(in the rows, 128 means zero)
Known rows, with every step that occurs
A > E > D > P: [160 112 112  94 141 154 122 130 131 146 157 134  75  70 150 167 106 146
 121 156 140  84 160 166 113 158 162  96 121 151 103 109 145 142]
E > D > P: [124 112 130  54 158 178 164 118 114 121 146 123 103  95 119 147 117 167
 112 172 153  94 131 152 157 169 151  92 125 154 128 134 136 147]
E > D: [135 126 132  75 156 163 142 139 117 114 121 136 124 107  95 114 117 160
 101 160 169 135 119 159 132 147 123  91 131 162 133 135 148 150]
V > G > B: [118 130 126 143 143 106 119 115 138 154 136 138 132 159 135 145 105 160
 160 155 124 143  72 104 131 113 135 102 111  87 107 178 140 171]
E > Y > P > D > Z: [123 125 175  82 111 172 103 141 204 118 172 153 114 147 156 135  75 180
 147 182 124  76 152 119 106  67  60 166 129 158 129 116 119 164]
Q > P > D > E > Y: [137 113 155 134  80 159  88 190 180 102 152 174  92 148 147 181  63 136
 175 180 105  84 122 128 162 110  99 177 113 150 110 129 145 165]
A > Z > D > P > X > G > V: [151 104 130  63 142 122  84  81 126 172 153  82  50 108 136 186 112 114
 156 130 132  79 127 131 117 103 152 148  86 150 167 140  72 146]
V > G: [143 104 115 145 165 113 135 118 120 156 134 127 134 126 128 142 115 116
 166 151 137 146 108 105 134 137 135 120 102  93 114 136 146 147]
P > X: [161 106 127  90 117 141  90 151 118 119  91 143 125 117 136 154 130 115
 110 123 139 144 123 112 136 163 124 121 113 171 178 136  71 158]
D > E: [133 109 124 166 156 137 126 144 157 110 153 139  98 128 163 138 106 102
 152 146  94  76 114 146 126  97 159 152 127 137 123 143 106 119]
Q > P > D > E > V > G > B: [122 110 136 146 104 129  92 172 174 115 143 177  99 162 156 188  76 125
 169 193 114  89  80 113 161 108 111 144 109 135 111 162 150 209]
Q > P > D: [140 134 135 113  83 144  97 169 148 124 136 157 124 139 122 179 100 128
 156 156 129 134 130 117 155 146  96 159 116 135 119 125 152 167]
A > E > Y > P > X > G > B: [129 116 145 118  96 138  68 150 175 148 137 153  71 127 190 174  84 161
 158 161 114  72 132 145  76  75 106 143 115 165 130 131 106 150]
Q > Z > A > P > X: [172  98 125  72 149 226 103 130 118 146  32 144 158  59 120 150 132  80
  90 126 140 139 207 131 116 140  88 122 122 148 152  93 112 147]
B > G: [117 128 135 114 167 151 170 118 127 135 124 186 116 163 131 106 121  82
 123 145 105 138 118 135 125 140 135 128 144 112 126 158 160 140]
A > Z > D > P > X > G: [160 122 123  57 142 135  95  97 140 152 164  79  61 104 126 212 116 129
 138 130 146  82 122 131 116 123 147 143  85 152 156 121  83 131]
P > D > Z > A > E: [211 128 120  77 132 161  96 145 181 144 169 177 145 114 138 142 109 128
  90 152 104 117 187 120 111 101  85 152  95 147 119  99 117 190]
E > Q > Z > D > P > X > G: [116  71 134 100 154 196 107 153 148 137 105 129  71  79 119 178 144 145
 119 130 123  38 176 158 125 134 108 135 110 167 151 117  89 122]
Z > A: [142 107 101 126 146 173 137 133 121 131  84 151 163 109 131 142 131 117
  89 133 124 154 158 112 133 116 108 131 106 123 157 103 144 135]
D > P > X > G: [136  88 119  56 139 146 137 111 103 144 139 115  96 115 161 182 141 114
 148 151 112  74 135 113 165 166 162 141  93 153 163 141  59 139]
Y > P: [ 90 132 124 128 159 150 128 111 152 144 132 110 132 115 164 150 129 126
 151 142 138 114 139 131  83 106 113 149 142 130 150 129 120 120]
Q > P > D > Z: [159 125 139  90  97 137  93 163 192 117 158 166 132 133 120 160  95 131
 144 167 117 111 151 128 154 129  75 163 118 143 114 133 151 183]
Y > P > D > Z > A > E: [161 130 115  91 159 176  99 127 193 160 166 150 142 102 176 163 112 126
 121 161 119 104 191 125  65  85  81 168 114 145 143 105 113 169]
Z > D > E > Q: [113  98 107 165 131 166 108 161 179 113 136 146  75 108 131 183  99 134
 125 134 123  53 135 149 120  96 161 144 139 154 132 132 120 118]
X > G > V: [110  91 133 120 151  89 130  85  89 178 128 120 104 147 137  78 138  92
 185 148  92 101 127 137 137  67 134 162 102 121 147 171 101 135]
A > P > X > G > V: [140  82 108  56 118 161  83  98  75 136  91 122 138 130 124 143 124  75
 149 134 124 112 136 130 146 129 157 140 118 157 162 138  78 172]
Q > Z > Y > P > D > E > V: [106  96 168  99 160 173 131 157 147 155  84 140  89  95 170 141 119  77
 149 178 145  74 184 143  87  67  65 132 145 154 114 133 117 157]
Y > P > D: [116 153 135 100 142 167 115 123 150 157 157 123 131 131 159 159 123 133
 151 149 139 121 139 112  83 111 105 163 123 140 145 121 101 152]
X > G: [123 118 125 108 150 111 150 113 113 149 147 116 118 141 121 119 144 113
 159 147 116 106 119 140 136 103 131 156  99 127 129 139 117 113]
Y > E: [126 126 115 132 153 103 125 150 126 127 114 120 151 115 160 100 112 146
 148 158 137 118 162 135  73 113 139 153 121 120 117 125 127 118]
P > D > E > Y: [156 132 166 120 106 167 101 171 163 110 181 168  90 160 154 143  74 148
 151 168  99  74 114 118 138  88 118 168 103 158 111 123  96 165]
B > G > V: [102 102 144 125 168 133 151  89 106 163 108 191 102 169 149  64 112  63
 150 143  82 136 126 132 127 106 140 134 146 108 142 188 144 159]
D > E > Y > P > X > G: [113  84 150 133 148 164 109 156 178 107 148 145  75 137 191 158  80 123
 181 184  99  40 112 143 116  64 121 181 113 173 155 143  77 126]
Y > E > D > P: [125 113 115  71 178 140 152 141 112 123 130 116 132  91 153 113 104 176
 136 192 156  92 165 153  96 146 158 123 120 141 117 128 134 133]
Z > A > E > Y > P: [143  97 111 143 125 184 101 148 162 143  98 165 123  91 178 171  94 133
 113 151 120 116 186 127  89  81  91 144 109 137 143  78 156 133]

Rows
[193 131 130  67 137 169 114 139 171 132 160 172 162 128 124 129 118 136
  86 156 110 125 171 107 132 103  78 153  97 146 132 112 111 192]	P > D > Z > A
[ 84  95 135  99 134 152 134 162 130 128 120 143 102 147 181 171 110  97
 151 191 145  86 141 122 107  65  97 136 142 153 127 142 124 171]	Z > Y > P > D > E > V
[131  47 117  77 138 123  96 202 184  77 109 161 142 120 146 140 104 147
 126 186 121  77 197 161 115  90  65 147 131 162 125 146 139 166]	D > Z > Y > E > Q > P > X
[147  78 131  83 136 111  94 117  85 159  92 139 106 134 142 115 139  85
 155 137 112 123 123 121 141 116 131 149  93 168 193 169  49 162]	P > X > G > V
[141 110 113  66  97 164 119 119 132 160 107 130  84  83 137 215 113 123
 120 136 158  99 160  95 149 172 175 119 137 155 158 132  85 143]	Z > D > P > X
[179  78  99 112 156 133 112 129 199 118 128 176 144  90 155 128 115 106
  67 158 111  87 195 139 110  83  81 121 119 153 136 101 153 178]	D > Z > A > E > V
[107 117 138 138 112 172 115 144 195 137 131 146  68 106 157 184  66 132
 159 165 141  60 143 125 105  71 143 157 154 154 133 137 122 120]	Z > D > E > Y > P
[ 96 130 135 136 163 151 110 127 175 147 165 144 108 156 195 171  98 129
 163 188 123  74  88 107  89  73 120 148 120 139 136 157  99 193]	Y > P > D > E > V > G > B
[134 123 116 142 121 148 123 137 169 143 128 143  83  99 136 175  92 104
 139 141 137  87 139 127 120 102 171 141 146 142 127 142 116 121]	Z > D > E
[126  70 124  67 139 133 126  95  87 161 128 120  85 118 170 157 137 100
 164 152  97  73 141 108 166 144 164 145  94 148 173 161  49 153]	D > P > X > G > V
[183  77 115  86 145 169  82 144 218 124 122 179 139  84 173 153  93 131
  94 166 108  89 207 138  92  78  63 147 116 170 161 103 118 170]	D > Z > A > E > Y > P > X
[ 89  88 152 119 155 202 106 182 147 120 110 136 102 111 134 151 140 154
 127 142 125  71 179 165  94  89  51 138 124 151 122 110 124 136]	E > Q > Z > Y > P > D
[161  86 110 122 120 192  81 158 155 138  78 173 121  85 181 182  94 128
 104 149 125 123 183 118  93 101  87 139 103 161 168  82 127 149]	Z > A > E > Y > P > X
[177 109 128 132 160 182 112 139 145 177  65 151 122  45 145 135 129  91
 105 125 122 126 219 146  82 113  81 126 111 130 121  88 140 123]	Q > Z > A > E
[140 107 168 106 137 197  96 150 191 166  75 146  66  54 152 169  89 103
 149 153 151  70 187 138  84  94  98 148 148 175 144 130  86 125]	Q > Z > D > E > Y > P > X
[ 95  99 130 146 137  90 128 118 138 126 109 150 117 163 148 133 111 133
 120 176 149 105  67 100 141 103 119  76 124 125 127 157 151 206]	E > V > G > B
[135 143 136  79 156 160 111 116 191 147 180 133 142 126 158 144 120 137
 140 163 126  98 160 124  82  92  83 169 129 145 141 128  99 165]	Y > P > D > Z
[172  89 114  54 153 154  93 160 169 133 128 158  98  69 153 158 101 129
 109 173 156 102 184 177  76 116  98 101 135 187 128 129 130 174]	A > E > D > Z > Y > P > X
[110  95 128 153 181 143 107 181 150 110 102 122 133  93 152  97 127 170
 134 148 121  70 188 172  58 102  99 154 119 137 116 105 128 111]	Y > E > Q > Z
[148 121 145 105 138 160  59 135 196 120 152 103  50 111 154 204  71 137
 146 143 147  69 113 144  78  74 119 157 108 174 162 121  88 133]	A > Z > D > E > Y > P > X
[130  81 130  51 148 136 119 143 182 119 122 143 138 116 151 145 121 113
 124 172 134 102 183 139 107  83  68 135 147 157 142 157 110 167]	D > Z > Y > P > X
[137 124 150  86 134 177 140 108 152 192  93 121  81  49 124 163 121 108
 134 135 151  85 204 128 115 141 126 122 146 129 114 123 116 117]	Q > Z > D > P
[ 99  99 153 160 143 165 115 151 191 100 156 143  81 136 190 148  71 136
 174 175  99  42 120 145 109  57 122 170 135 152 130 135 112 117]	D > E > Y > P
[175  99 129  91 175 207 132 131 137 176  76 148 107  27 143 149 125 109
  98 148 134 104 224 158 100 136  97 107 111 140 122  91 141 132]	Q > Z > A > E > D > P
[ 85  76 114 173 119 160  92 185 164  70 128 146 110 137 120 173 121 170
 130 132 108  77 126 165 151 130  92 144 120 144 136 115 168 128]	E > Q > P
[185  65  94 120 174 123 115 123 196 133 131 177 146  91 155 133 107 101
  87 172 113  96 185 129 114  87  87 118 106 134 128 103 161 189]	D > Z > A > E > V > G
[162 121  93  75 119 221 111 127 102 125  98 152 186 121 116 170 117 110
  86 138 131 150 166 103 142 130 122 136 107 130 139  80 139 172]	Z > A > P > D
[138 105 113  55 110 154 132 113 125 171 116 125  80  90 132 211 122 113
 136 146 152  87 155 100 152 158 176 134 121 155 158 140  79 136]	Z > D > P > X > G
[109 119 134  92 159 130 104 124 136 125 146  76  96 135 148 174 118 128
 152 140 147 115 125 154  76  66  86 138 113 129 129 124 134 125]	A > Z > Y > P
[ 96 108 136  96 135 163 132 162 130 137 132 135 109 141 176 175 110 106
 168 177 133 104 149 124 101  71 104 153 137 136 118 146 116 149]	Z > Y > P > D > E
[142 132 123  79 166 180 115 120 188 149 157 145 159 117 161 151 121 132
 120 163 124 113 177 115  87  87  74 169 118 143 154 118 107 170]	Y > P > D > Z > A
[113 113 128 138 178 153 119 128 164 148 164 135 107 136 191 167 104 101
 167 186 134  76 112 106  92  88 118 156 112 143 145 132 103 178]	Y > P > D > E > V > G
[116  76 120  34 143 144 147 182  81 117  78 132 123 103 154 147 108 147
 135 200 170 117 176 139 115 134 132 106 129 155 125 147 125 154]	Z > Y > E > D > P > X
[118 141 133 124 160 173 111 134 167 142 173 129 114 132 183 165 110 118
 164 160 117  86 129 125  84  90 123 178 122 145 141 131  86 146]	Y > P > D > E
[109  91 144 155 163 182 104 165 157 106 113 134 105 101 117 126 145 158
 110 114 110  67 162 177 109 115  78 129 121 147 127 107 128 115]	E > Q > Z
[112 100 123 145 167 150 106 177 156 127  92 125 122  80 139 116 118 169
 131 146 141  70 200 165  53 102 109 151 127 138 117 106 132 109]	Y > E > Q > Z > D
[108 134 174 101  99 178 104 147 169 128 152 146 108 152 159 147  80 177
 156 173 133  94 135 110 107  82  76 162 125 153 133 110 119 153]	E > Y > P > D
[136 116 131  68 170 116 109 156 113 107 134  86 107 125 128 135 101 157
 135 169 166 121 135 172  73  82  99 121 101 141 111 123 152 136]	A > Z > Y > E > D
